Known rows, with every step that occurs
c > w > e > x: [  9.1   9.8  19.8  -0.6 -12.5 -23.5 -27.4   3.0   0.8  27.0 -24.6  -4.8
  -0.6  -4.1 -32.4 -22.6  -3.8   1.4   0.5 -34.5   4.3 -14.8]
c > s > k > q: [-14.6 -12.4   3.8 -10.7 -40.9  -3.0  37.8  -1.5  29.3 -31.8   6.9  11.6
 -32.7   5.5  -3.3 -26.1  32.2  19.9   5.0  30.1 -20.1   1.7]
q > x > e > w > c: [  8.2   4.4   3.0  14.7  29.0  -2.0  -4.6  -9.3  -8.7   9.1   5.8  -8.4
  31.9  -4.3  16.3  20.9 -23.9 -36.8  -3.2  -4.8   6.9   2.3]
c > w > e > x > q > m > b: [ -0.5  12.5   8.5   0.7   1.6  -0.2 -31.0  25.5 -37.7  15.9 -34.7  -7.6
  11.6   4.4 -49.0 -12.1   9.2  28.3  21.1 -68.4  12.7   3.0]
w > c: [ 14.6   0.3   0.6 -11.4 -16.3 -11.7   0.5   7.3 -12.9  -6.0  10.0   0.6
   1.1   4.2   6.5 -28.8   3.1   6.6 -11.2  16.9   6.1 -11.7]
m > b > q > x > e: [ 24.7   2.0 -21.5   0.6  29.5  18.3 -18.4   3.5 -20.9   7.1 -18.2  11.5
  -3.5  -2.4  26.4  38.5  -5.0 -11.1  13.0  33.9  -7.5   6.4]
e > x > q > m > b: [ -8.2   9.8 -21.9 -17.8  -0.5  10.0 -12.6  27.0 -25.2  13.4   2.0   8.3
  -0.5  10.8  -8.2 -18.2  -5.8  24.0   5.0 -25.7  15.8 -13.4]
k > q: [  4.9  -1.0 -11.0 -19.8 -10.3 -14.0  14.6  -8.5  13.7 -13.2  18.2   4.3
 -27.6   2.8  -5.5 -19.0   5.1  13.3 -16.3  31.6  -1.7 -10.1]
m > q > x > e > w > c: [  4.2  10.1  -1.9  14.2  25.0  -1.5 -28.1  -9.8 -19.7  15.7  13.7 -23.0
  25.3  -6.1  15.6  17.8 -32.8  -0.9 -12.6   0.2  -4.4   2.3]
s > k > q > x: [ -4.3  -0.8 -13.0  -6.5 -24.2  14.8  37.5 -17.3  28.1 -30.5   9.0  12.8
 -34.5   2.1  -1.4   8.5  -6.9 -33.2 -19.7  47.7 -16.5   3.3]
s > k > q: [ -1.3   1.3  -7.7 -10.8 -32.1  -5.3  34.6 -10.4  35.9 -37.1  10.6  12.5
 -29.2   1.7  -7.1 -21.7  -4.8   5.2 -17.0  43.5 -10.6   0.3]
x > e > w: [  7.4   2.0   4.4  10.6  17.8 -26.8  -8.8 -10.3  18.1   4.1   3.5   2.0
  18.8 -12.7  19.6   2.1 -31.7   5.2  -3.9  -3.7  19.9  -0.8]
x > e > w > c > s: [ -4.9  -7.6  21.0   9.6  11.0 -17.7  -5.7   6.2  -8.5  10.1   5.6  -9.2
  33.2  -1.0  14.6 -14.4  12.4  15.4  19.6 -24.0   4.6  -0.5]
w > c > s: [  0.2 -12.4  11.0 -11.2 -22.1  -7.1   3.6  13.9 -20.5  -1.2   5.8   1.8
  -3.5  11.0   9.9 -32.3  39.7  23.4  11.3   4.1  -2.1 -11.1]
m > b > q > x > e > w > c > s: [  0.6   3.0  10.4  15.6  30.4  21.3 -23.3  16.5 -40.9  26.3  -4.8  -6.7
  19.8  12.8   5.0  26.7  13.3  -0.5  45.5 -10.0 -22.3  11.1]
c > w > e > x > q > m: [ -2.5   5.3  16.0  -5.1  -3.8 -13.6 -19.5  15.3 -13.2  22.6 -28.3  -9.6
  10.2  -0.9 -42.5 -10.8  19.3  -0.8   6.7 -62.6  20.1   4.3]
e > w > c: [  1.6  10.5  14.9   2.9  -9.6 -15.9 -10.3   2.7  -9.0   5.5  20.7  -8.1
   9.3   7.6  -8.3 -25.9 -23.5   6.5  -3.2  -4.0   7.7  -7.7]
e > x > q: [ -4.6   2.9  -5.8  -5.3 -16.1 -15.8   9.6   2.0  19.1  19.2  11.9  16.2
  -1.2  -0.8 -18.0  -3.8   1.6   1.2 -17.0  -8.1  13.4 -21.0]
s > c > w > e > x > q > k: [ -1.0 -16.3  14.2  23.5  -1.3  12.1   4.5  -1.9  39.2   8.3 -38.1  10.6
  10.6 -17.6 -52.9   4.0  16.3  -5.1   1.1 -47.9   4.1   6.3]
w > e > x: [  7.2   7.7  -1.0 -12.5 -12.3 -12.3  -9.3   7.6  -4.7  27.2  -7.1   6.5
  -7.5  -3.1 -22.7 -29.5 -12.7  -8.9 -15.0 -13.5   3.7 -21.3]
c > w > e: [ 16.1  -0.7  24.6   4.9 -15.1 -25.8 -21.3  -4.1  -7.3  -3.2 -32.4  -7.2
  -5.8  -9.9 -22.6 -10.0   9.0  16.3   4.7 -18.3  10.7   6.1]
c > s > k > q > x: [-21.7 -13.4  -0.9  -5.8 -30.2  16.2  38.5  -8.2  22.0 -24.5   2.6  11.8
 -37.2   5.8   2.9   7.3  32.3 -16.8   4.5  34.2 -25.3   3.3]
b > m > q > x > e > w > c: [ 15.3  23.3   0.8  15.3  26.8   1.0 -34.0  -0.7 -30.9  -6.2  14.6 -22.5
  30.0   7.5  18.0  33.3 -29.2   0.7 -10.9 -23.4  11.6  -1.7]
s > c > w > e: [ 16.6 -15.9  25.7  21.5 -19.3  -9.6 -19.5  -3.4 -20.7 -20.6 -45.1   5.7
  -4.7 -16.3 -25.3  -9.3   8.0   2.3   1.8  -3.1   3.2  -1.9]

Rows
[ -1.6   7.1   0.0  16.1  13.3   9.8  31.1 -16.9  24.8 -21.2  11.6  -7.6
  19.4  -0.5  -7.8  12.1 -24.2 -45.9  -8.0  12.2 -19.4  15.0] : s > k > q > x > e > w > c
[ -4.3  -4.2  -6.9  -2.5   5.4   8.4  21.9   1.3  44.4  23.7  -4.9   9.7
   5.8 -11.2 -42.7  -5.5   7.0  -2.3 -12.0 -42.8  11.6   7.9] : w > e > x > q > k
[-12.5  -7.2   9.1   7.7  28.7   4.2  13.7  -6.1  -4.5   8.4  16.5 -15.2
  18.6   4.5  -1.7  13.6  22.5 -19.9  14.4 -12.4 -17.1   1.7] : k > q > x > e > w > c > s
[  4.6   2.3 -19.9 -23.8  -1.8  10.1 -21.9  23.2 -40.1 -12.0  -7.1   3.8
 -17.3  10.4  26.3 -28.7 -14.0  35.8   8.8   7.8  17.7  -5.2] : q > m > b
[-19.6  -0.1  29.4  12.8 -39.9  -3.3  12.4  10.3   5.9 -12.2   9.1   1.2
   3.6  11.5  -6.6 -32.6   6.7  12.4  18.6  -7.0  -9.7   5.3] : e > w > c > s > k
[  1.9  -1.9 -14.7 -15.7  -1.2   5.0  17.5 -14.5   6.2  -5.2  16.9   4.3
 -31.9   3.1  -0.1  12.4   2.1 -22.8 -17.2  36.4  -6.8  -9.8] : k > q > x
[  9.8   1.1  -8.2 -36.1  -3.8   3.9 -20.4  19.0 -17.9  11.3   1.2   4.1
 -30.0  12.5  21.9 -14.5   9.8  -2.9   5.7  26.9  13.2   3.5] : b > q > m
[-16.4   0.6  12.0  22.3  -4.2   9.7  -6.2  -2.5  -6.0  -2.2   2.1 -14.8
  20.9  -2.6  18.1  14.3  -3.8   3.3   9.3  -2.3 -20.8  14.0] : m > q > x > e > w > c > s > k
[  4.0   6.4  -2.6   7.4  34.5   2.0  12.4 -14.3   0.7   3.5  20.7 -14.9
  21.5   0.2  -6.4  15.8 -17.3 -35.7  -6.5   1.0 -10.0   2.3] : k > q > x > e > w > c
[ -9.8  -2.6 -15.2 -10.6   1.2   6.9  23.3   0.1  65.7  22.9  11.7  13.8
  -1.8  -4.3 -13.0  -1.4   2.1   4.6 -14.7 -19.1  16.6  -5.1] : e > x > q > k
[-10.2 -19.0  -8.5   1.6  -1.2  12.5  42.8 -14.0  30.5 -28.5  -9.3  11.1
  -9.4  -6.8  22.2  21.3  31.3 -22.3   3.7  28.5 -20.7   9.0] : c > s > k > q > x > e
[ -1.9  -2.2 -16.7 -11.4  -2.2   8.0  -5.5  18.0 -35.9 -17.2  -4.1   7.2
  -4.3   5.8   0.5  -5.1   6.0  37.8   8.9  -8.1  23.5   8.1] : x > q > m > b
[  1.8  -0.5  -0.7  14.6  27.2  -5.3  -7.5 -17.1  10.8   9.5   0.4   1.2
  15.6 -13.8  27.2  33.0 -32.9 -29.8  -6.8   1.8  14.9   1.3] : q > x > e > w
[ -3.9 -14.3  -5.2   1.9   0.1  18.5  44.2  -4.5  12.3 -27.9  -2.1   1.0
   7.7  -1.6  11.5   7.3  38.5 -28.8   7.1  20.8 -28.9  11.4] : w > c > s > k > q > x > e
[ -8.7  -8.9  15.7  15.0  22.0   2.8  -2.6  -0.7 -15.4  14.8   3.1  -9.1
  29.7   0.6  21.2  18.7  12.7 -20.2  18.1 -19.8  -0.4   1.5] : q > x > e > w > c > s
[ 11.3  -3.5 -24.0  -1.7  17.6  -2.8 -19.9 -15.1  -7.7   3.4  -4.2  -4.8
  -1.1 -16.0  39.9  29.4 -13.7   4.2 -22.9  28.4   2.3  -1.9] : m > q > x > e
[-14.7  -7.0  17.8  24.3  -1.4  11.2  15.9  -2.2   6.5  -8.9  -6.9  -0.6
  26.4  -1.0  19.5  14.7   3.3 -29.1  17.7  -6.9 -10.6  16.4] : q > x > e > w > c > s > k
[  9.3  19.1  -2.6  15.9  26.1  -3.6 -35.2  -8.3 -13.5  -6.0   9.6 -13.1
  13.6  -0.2  28.1  47.5 -35.5   6.8 -13.4 -17.1  19.4  -1.1] : b > m > q > x > e > w
[-24.0  -9.1   7.1  16.8   5.4   7.2  31.3 -16.9  34.8 -15.8   2.0   3.7
  -0.5  -5.3   7.3  23.0   3.8 -24.6  11.5   8.6 -18.1  14.6] : c > s > k > q > x > e > w
[  0.8  -2.6 -18.4 -18.4  -4.6   3.3 -10.2  -6.9  39.9   3.1  14.5  -4.4
 -25.4  -5.9  20.6 -14.0 -12.0  50.2 -16.8  16.1   6.3   3.7] : m > q > k
[  1.1   3.0 -16.2  -9.0 -10.9   2.1 -22.3 -10.5 -16.8   6.1   9.3  -3.7
 -28.1  -3.5  21.4  17.3 -14.5  11.2 -22.8  33.5  -3.0  -9.0] : m > q > x
[ 18.1  10.7  -9.7 -12.1  -9.2   3.1 -22.6  13.0 -22.2   4.3  -2.3  12.6
 -26.8  11.0   2.2  -6.2  -4.1  31.8  15.0  34.2  -6.9  -4.7] : m > b > q
[  0.3   3.9   1.1   1.2 -12.9 -13.2   7.2   3.4  -2.5  20.8  -5.2  10.1
   5.8  -7.1 -48.9  -6.9   7.6  -7.5 -15.9 -31.4   7.4  -9.8] : w > e > x > q
[  1.4   5.3 -24.8 -31.0   4.8  12.7  -5.7  16.6 -30.4 -18.8   8.9  -3.6
 -28.6  14.9   3.5 -31.8  -4.1  37.7   7.8  14.8   2.1  -5.1] : k > q > m > b
